Each row was made from one path, in order. Every step used is in the known rows, and no mark comes twice. Write each row's path.
Known rows:
k > t > w > z > n: [ -7   4  16 -30  -3   8   6  10   0  17  -1  22 -14 -32  -7   3 -11   2
 -25  -5   0  17  -3  11  -1  -6  -2]
k > t: [  6   0   6   3  10  -5   2 -18  -7  -8   7  -2  -3 -15 -19  -8 -26 -11
   3  24  22   5  -2  13   4 -12  16]
h > k > t: [ 14  -1  16  14  14  -6  -1 -30   2 -15  10   7  -5 -11 -18 -19 -14 -12
  19  17  15  10   7  10   9  -9  23]
r > t: [  4   0  -3  -2  10  -3   6 -11  -2  -8 -26 -13  26 -17   0   4 -15  -2
  38   0 -10  12  -2  -5  -7 -12   5]
c > t > z: [ -3  15   8   6  -7  -2   1  -2  -5  -7 -13   4  -4  -9  30   1 -11  -2
  -2 -17   3 -25   3 -11  -4  13  -2]
z > t > w > n > f: [ -9   1 -16 -16   2   4  -3   4 -15  29  -9  -5 -23  -7 -28   4  39   6
 -29  17  21  -2 -10  -3   8  -7  -3]
r > t > h: [ 14  -1   0   1   2 -12   2 -19  -5 -20 -12 -11  30  13  15  12 -12   2
   4  -3 -10  16  -2  -8  -2  -3 -20]
w > t > z: [  1   4   9   6  -8   2  -3  13  -9   7  -7  -1   5   6  12  -3  22   0
   0   7   3 -23  -3   2 -10  -7   2]
z > t: [ 13   5   2   6   2  -8  -2   9   9 -17 -19 -14  -9 -22 -12   6 -19  -8
   5  -9   4   7   4   1   6   0  12]
h > k > t > w: [  3   1  11  12  -4   5  -3 -24 -11   6   3   7 -19   5  -4 -21  28  -9
  26  17  14  -7   2   7  -9  -9   7]
z > n > f: [ -7  -5  -1 -14  12  -1   3  13 -14  15  -7  11 -25 -20 -32   0   0  -3
  -3  25   6  11  -6   1  10  -8  -5]
k > t > z > c: [ -9  -2 -10   1  -4   1   5   8  -2 -16  20  15  12  15  11   6 -26   3
  15  -3 -18 -19  -2   2   2  14  20]
c > z > r > t: [ 10  -5 -22  -7  23  -5   9   6  16 -18 -13  -9  28  18   6  -1 -20   0
  23  -4 -11  25  -1   4   9  -9  -1]
w > z > r > t: [  7  -5 -23 -13  18   0   6  11  12  -4 -12  -5  30   8  18   2 -15   2
   6 -19 -14  12  -4   2  -3  -9   9]
t > z > r: [  8 -13 -27   7  13  -3  -5  14   9 -15   4   8   2  38  18  -5  -1  -4
   3   2 -11 -12   0  12   1   0  -3]
c > t > w: [-11   8   6  15 -13   4  -2  -8  -3   6  -7  -7 -14 -21   5 -11  12  -7
  19  -3  12 -13   0  -5 -12   0 -11]
t > h: [ 10  -9   6  15  -3 -13  -3 -19   0 -22   6 -13  15  16  -1  12 -13   0
  -2  10  -8   5   2   1  -3   2 -31]
z > c > t: [-15   8  -2  15  -1  -5   4   6  20 -23  13  -5  12 -43  -1   1 -50  -4
  15 -22  -6  -2   2 -10  13  14   6]
h > k > t > w > z > c: [-14  -8  -2   2  -9  10   5  11  13  -1  34   6  12   8   0   3 -14   8
   6 -17 -25 -15   2   5  -9  15  18]
r > t > z > c: [ -9  -2 -15  -1  -3   2   7  12  -1 -15   4   9  27  13  19  12 -20   7
  33 -15 -33 -15  -2  -7  -4  14  15]
z > r > t > w > n > f: [ -9  -4 -29 -19  10   5  -1   4 -14  29  -8   0 -11   6 -19   0  41   7
 -23  19  15   3 -13  -2   9 -13  -4]
w > t > r: [  5  -4   6  19   4  -2 -12  33   2  17   5 -13  14  25  -9   0  11   0
  -3   9  15  13   3  -5   4 -10   2]
k > t > w: [ -2   1   3   5  -7   5  -1 -16 -19  11   1   1 -18   3  -5 -14  19  -9
  15  22  20  -9  -3  10 -14 -12   4]
h > k > t > w > z > f: [ -5   4   8 -17 -13   6   2   7  16  16  16   0 -21 -23 -14   5   5  -2
 -32  -9  11 -20   6  14  -7   1  36]
w > z > r > t > k: [  6   3 -20 -10  -9   6   2 -19  -4  -4  -4  -9  22  14  46  -8   4   3
 -13 -16  -9   1  -4  -8  -7   0   1]
c > t: [ -6  10  10  16   1  -6   1  -6  14 -15  -3 -13   2 -48  -4  -4 -37  -9
   8 -12  11   0   3  -8   7   4  -5]
r > t > w > n > f: [-12  -1 -17 -18   6   6   0  -2 -19  32 -12  -4 -11  -4 -24   4  42   8
 -19  20  17   0 -12  -5   3 -11  -6]
t > r: [  4  -9   3  19   6  -4  -9  17   0   6   1 -11   6  35  -6  10  -5   1
   8   8   3   9   9  -7  -3   3  -8]
k > t > h: [ 15  -1   5   5   1 -14  -1 -25  -9 -20  11  -3  10  16   3   3 -18  -4
 -20  13  12  11  -2   5   7  -4 -12]
t > w: [ -7  -6   4  14 -12   6  -3 -10 -10   9  -4 -10 -12   4  -9  -7  25  -5
  32  19  -1 -16   0   7 -23  -6 -15]
n > f: [ -6  -9  -8   6   8  -1   2   3 -15  12   0 -11 -17   0 -32  -1   7  -3
   7  29   7 -11  -4   1  -4  -5  -4]
k > t > r: [  9  -1   3   8  11  -5  -7  10  -8   8   6   0   2  32  -1   2 -12  -3
  -8  10  23  15   5  -4   7  -2  10]
h > k: [ 11 -13  22  34   9  -5  -5 -24  18 -22   6  -5   0  -7 -24 -11  -1  -7
  54  10 -17   4  15   4  -1   1  -2]
r > t > w > z: [ -9   0   6 -13 -12  13   6   5  -2  24  -4 -11   9   2  13   7  11   9
 -10 -19  -9 -15  -1   2 -31   1  -2]

Which path is each row?
[ 22  -6  17  23   9 -11  -2 -31  11 -28  -3  -1  19  12   5  -5   5  -2
  36  -6 -20  17  11  -7   5   2  -9]
r > t > h > k
[  4   7   0  -7  -1   1   5  -5 -16  -2 -30   4  14  14  34   7   5   3
  17  -8 -12 -16  -1  -9 -14   2   4]
r > t > z
[  2   6   5   4 -12   3   0   5   1   1 -12 -11 -21   8  -4  -2  17  -2
  10  -1   7   0   4   3  -6   2  -7]
c > z > t > w
[ 19 -12  22  32   5 -11  -6 -31  14 -29  11  -3   8  14  -7  -5   3  -4
  32   5 -17   9  14  -1   3   5 -15]
t > h > k
[  0 -15 -23   0   6   6  -3  20  18   4  18  -2   1  28   7  -5   2   1
 -15  -8 -10  -9  -1  18 -11  -2  -4]
t > w > z > r
[-10  -7 -13 -10  10   1  -1  -2 -10  21  -1  -9 -11 -10 -40   8  19   6
 -23  27  15   0  -9   1  10  -8  -9]
w > n > f
[ 12   7   8   3   3  -9   4  14  21 -23 -11 -19  -9  -6 -18   9 -28  -2
  -4  -9   5  18   9   4  15   6   0]
c > z > t
[  1   4   1  13  -7 -14   1  -7  11 -29  15  -6  22  -4  16  10 -36   1
 -11 -19  -8   6   1 -11  13  14 -19]
z > c > t > h
[ 13  -2  17  30   3 -12  -4 -23  23 -35  17   2  13   0   5  -7 -12  -3
  25 -16 -17  10  13 -10  15  14  -8]
z > c > t > h > k
[ 20  -8  23  32   4 -10  -8 -19  16 -21  11  -5  14   7 -11 -12  15  -4
  24   6  -9  13  10   0   8  -4  -9]
w > t > h > k
[ -4   5  -5 -27  10   1   6  14 -23  19 -21  21 -19  -9  -5   1  11   1
  -9  11   2   5  -8  -7   7  -5   3]
r > t > z > n > f
[ -3   1  -2   1  -7   7   2 -11 -15  11 -23  -7   3   0   7  -6  27  -3
  38   6  -3  -5  -4  -3 -22 -11  -4]
r > t > w
[ 10   7  13   4   2  -1  -1 -18 -13  -8  -4  18  -8  18  21 -10   5  -4
   5   3   6 -18   5   2  -2   4  16]
h > k > t > z
[-10   1  18 -25  -5   9   4  14   4  17  -3  18 -11 -32  -9   8  -8   4
 -15  -6  -9  14  -1  10  -6  -3 -11]
t > w > z > n
[-12  -8 -10   9  -7   2   4  14   3 -18  17   7  15  15   7  11 -22   6
  27  -5 -31 -23   1  -1  -5  17   8]
t > z > c
[-19   1 -18 -13   0   5   0   4 -10  26   5  -1 -14 -13 -24   3  27   7
 -25  12  15  -6 -11  -7  11  -1  -3]
z > c > t > w > n > f
[  3   9  14 -26   4  -1   4   3 -10  -2 -14  35 -15 -23   3   2 -16  -3
  -9   5   3  15  -2   6  12  -5   5]
k > t > z > n
[-16   6  -2  12 -15   5   0   1   1   1   5  -1  -7 -18   7  -8   3  -4
  22 -10   1 -14  -1  -7  -8   7  -4]
z > c > t > w
[  1   3   4  12 -21   5  -6 -16  -7   2   8 -19  10  -7  13 -16  20  -2
  -8  13   7  -5  -5  -1  -6  -9  -4]
w > t > k
[  8   2 -21  -4  -5   2   0 -25  -5 -11  -8  -9  20  14  41 -11   5  -1
   5  -6  -8   4  -4  -8  -3  -3   0]
z > r > t > k
[ 26  -4  22  24   6 -14  -4 -19  22 -35   4  -5   3  18  -4  -2  -1  -2
  16  -9 -12  20  16  -3  16  11 -11]
c > z > t > h > k
[-13   9   3 -18 -18   6   4  17  19  16  11  -9 -19 -35 -10  11  -4   0
 -40 -18  11 -23   4   9  -9   4  26]
c > t > w > z > f
[ -9   0  10 -10 -12  12   4   2  -4  24  11  -5  -6   4   4   0   6   5
 -29  -8   7 -18  -1  11 -25   1   3]
k > t > w > z
[  4   7   6  -3  -1   0   2 -10 -20  -3  -6  13  -7  15  19  -2  -2  -3
  -6   8  11 -21   0   4  -7   2  13]
k > t > z
[ 11  -7 -27   0  16  -4  -3   9   4 -13   7  15  -2  37  21 -10  -5  -7
  -9   3   3  -8  -2  14   8  -4  11]
k > t > z > r
[ 24 -10   6  21  14 -11  -4 -24  17 -30   1   3  20  22  10  -9   5  -3
  31  -7 -20  19  10  -4  10   1  -8]
z > r > t > h > k
[-15   2 -13 -12   2   4  -2  -2 -14  28  -4  -4 -19 -13 -25   1  33   5
 -28  16  23  -3 -11  -6   8  -6  -9]
c > t > w > n > f
[ -6   3   0 -20   7   2   3  24 -20  24 -10  20 -23 -12 -14  -3  20   0
 -17  19  10   1  -9  -1   9  -8   2]
w > t > z > n > f
[ -5   0  15  -5 -10  12   2  -3   1  21  14  -1  -7   6   5  -5  11   4
 -21 -11   3 -16   3   9 -22   2   7]
h > k > t > w > z
[ -6  -2  17 -23   2   4   5  15  13   7  -1  14  -4 -39 -17  12 -29   4
 -18  -6 -12  20   0  11   0  -2  -9]
w > z > n
[-10   1 -13 -17   3   3   1   5 -10  24  -5  -7 -23   2 -31   6  35   9
 -32  18  22   4  -8  -2  12  -4  -8]
c > z > t > w > n > f
[ -9   0  -7 -17  -3   6  -3 -18  -1  17 -16  -7  10 -18 -15  11  31  10
  -4   7   7  12  -9   0   1 -14 -12]
r > t > w > n
[ 13   2   1  11   6  -7 -11  30   2   2 -13 -11  -2  28   3  12  -8  -1
  -8 -12  10  16   9 -12   8   7  10]
z > t > r
[ 18  -5 -14  -2  10 -14   4  -9   8 -27  -3  -8  32  36  19   8 -13   4
  -6  -7 -11  26  -1  -2  11  -2 -22]
c > z > r > t > h
[ -8   5   0  10   1  -2  -5  32  13   5  15  -4  15  15  16  11 -29   6
 -15 -32   1   6   8 -19   9  20   7]
w > z > c > t > r
[-11  -4  -8   8  -9   3   1  25   5  -9  20   6  20   8   4   5 -10   5
  19  -4 -23 -20  -3   0   0   8  14]
w > t > z > c
[  0   4   3 -20  12   0   4   7 -21  15  -8  30 -30  -6 -10  -8  12  -2
 -10  16  11   5  -4  -3  13  -3  10]
h > k > t > z > n > f
[-11   8  18 -27  -6   7   4  15   8  16  -5  19 -13 -44  -2   5 -14   3
 -22 -17  -3  15  -1   4   0   0  -9]
c > t > w > z > n
[-10   2   0 -29   5   7   6  16 -18  32  -1  18 -29 -14 -19  -3  11   2
 -34  12  15   4  -8   3   3  -6   4]
k > t > w > z > n > f
[  9  -9 -24   7  12  -2  -6  27  11  -8   6   6   7  32  15 -12  11  -4
  -6   4  -2  -9  -4  13   5  -9   3]
w > t > z > r
[ 10   3   4   2   2  -2  -8  38   6  11  -6 -10   1  29  10  16  -9   5
 -31 -26   7  10  10 -11   2  12  12]
w > z > t > r
[-11  -4  -3  -8  -6   6  -6 -18   2  15  -3  -8   0 -15 -27  10  30   8
 -10  18   9   4  -6   7   0 -10 -19]
t > w > n
[-21 -11  -7   2 -14  11   5  20  12   2  31  -3  15   6  -4  12 -18  10
   9 -14 -30 -19   0   5 -17  15   5]
t > w > z > c
[  2   4   2   7 -13   3  -4   4  -7   6 -17  -8 -21  -3  -1  -4  24  -6
  15   0   7  -8   0   2 -13  -3   1]
z > t > w
[  7   8  19 -20   7  -2   2  -3  -6  -4 -11  39 -16 -21   5  -4 -11  -4
   0   3  -1  17   1   5  15  -3   8]
h > k > t > z > n
[-11  13  -3   3 -24   6   2 -18   5 -11  18  -9  12 -18  39  -5 -22   3
 -20 -29  -6 -13   0 -16   0  20   0]
w > z > c > t > k
[ -9  13  -4   9 -22   2   0 -22   3 -17  13  -9  10 -19  34  -8 -20  -1
  -6 -19  -4  -9  -1 -16   4  17  -2]
z > c > t > k
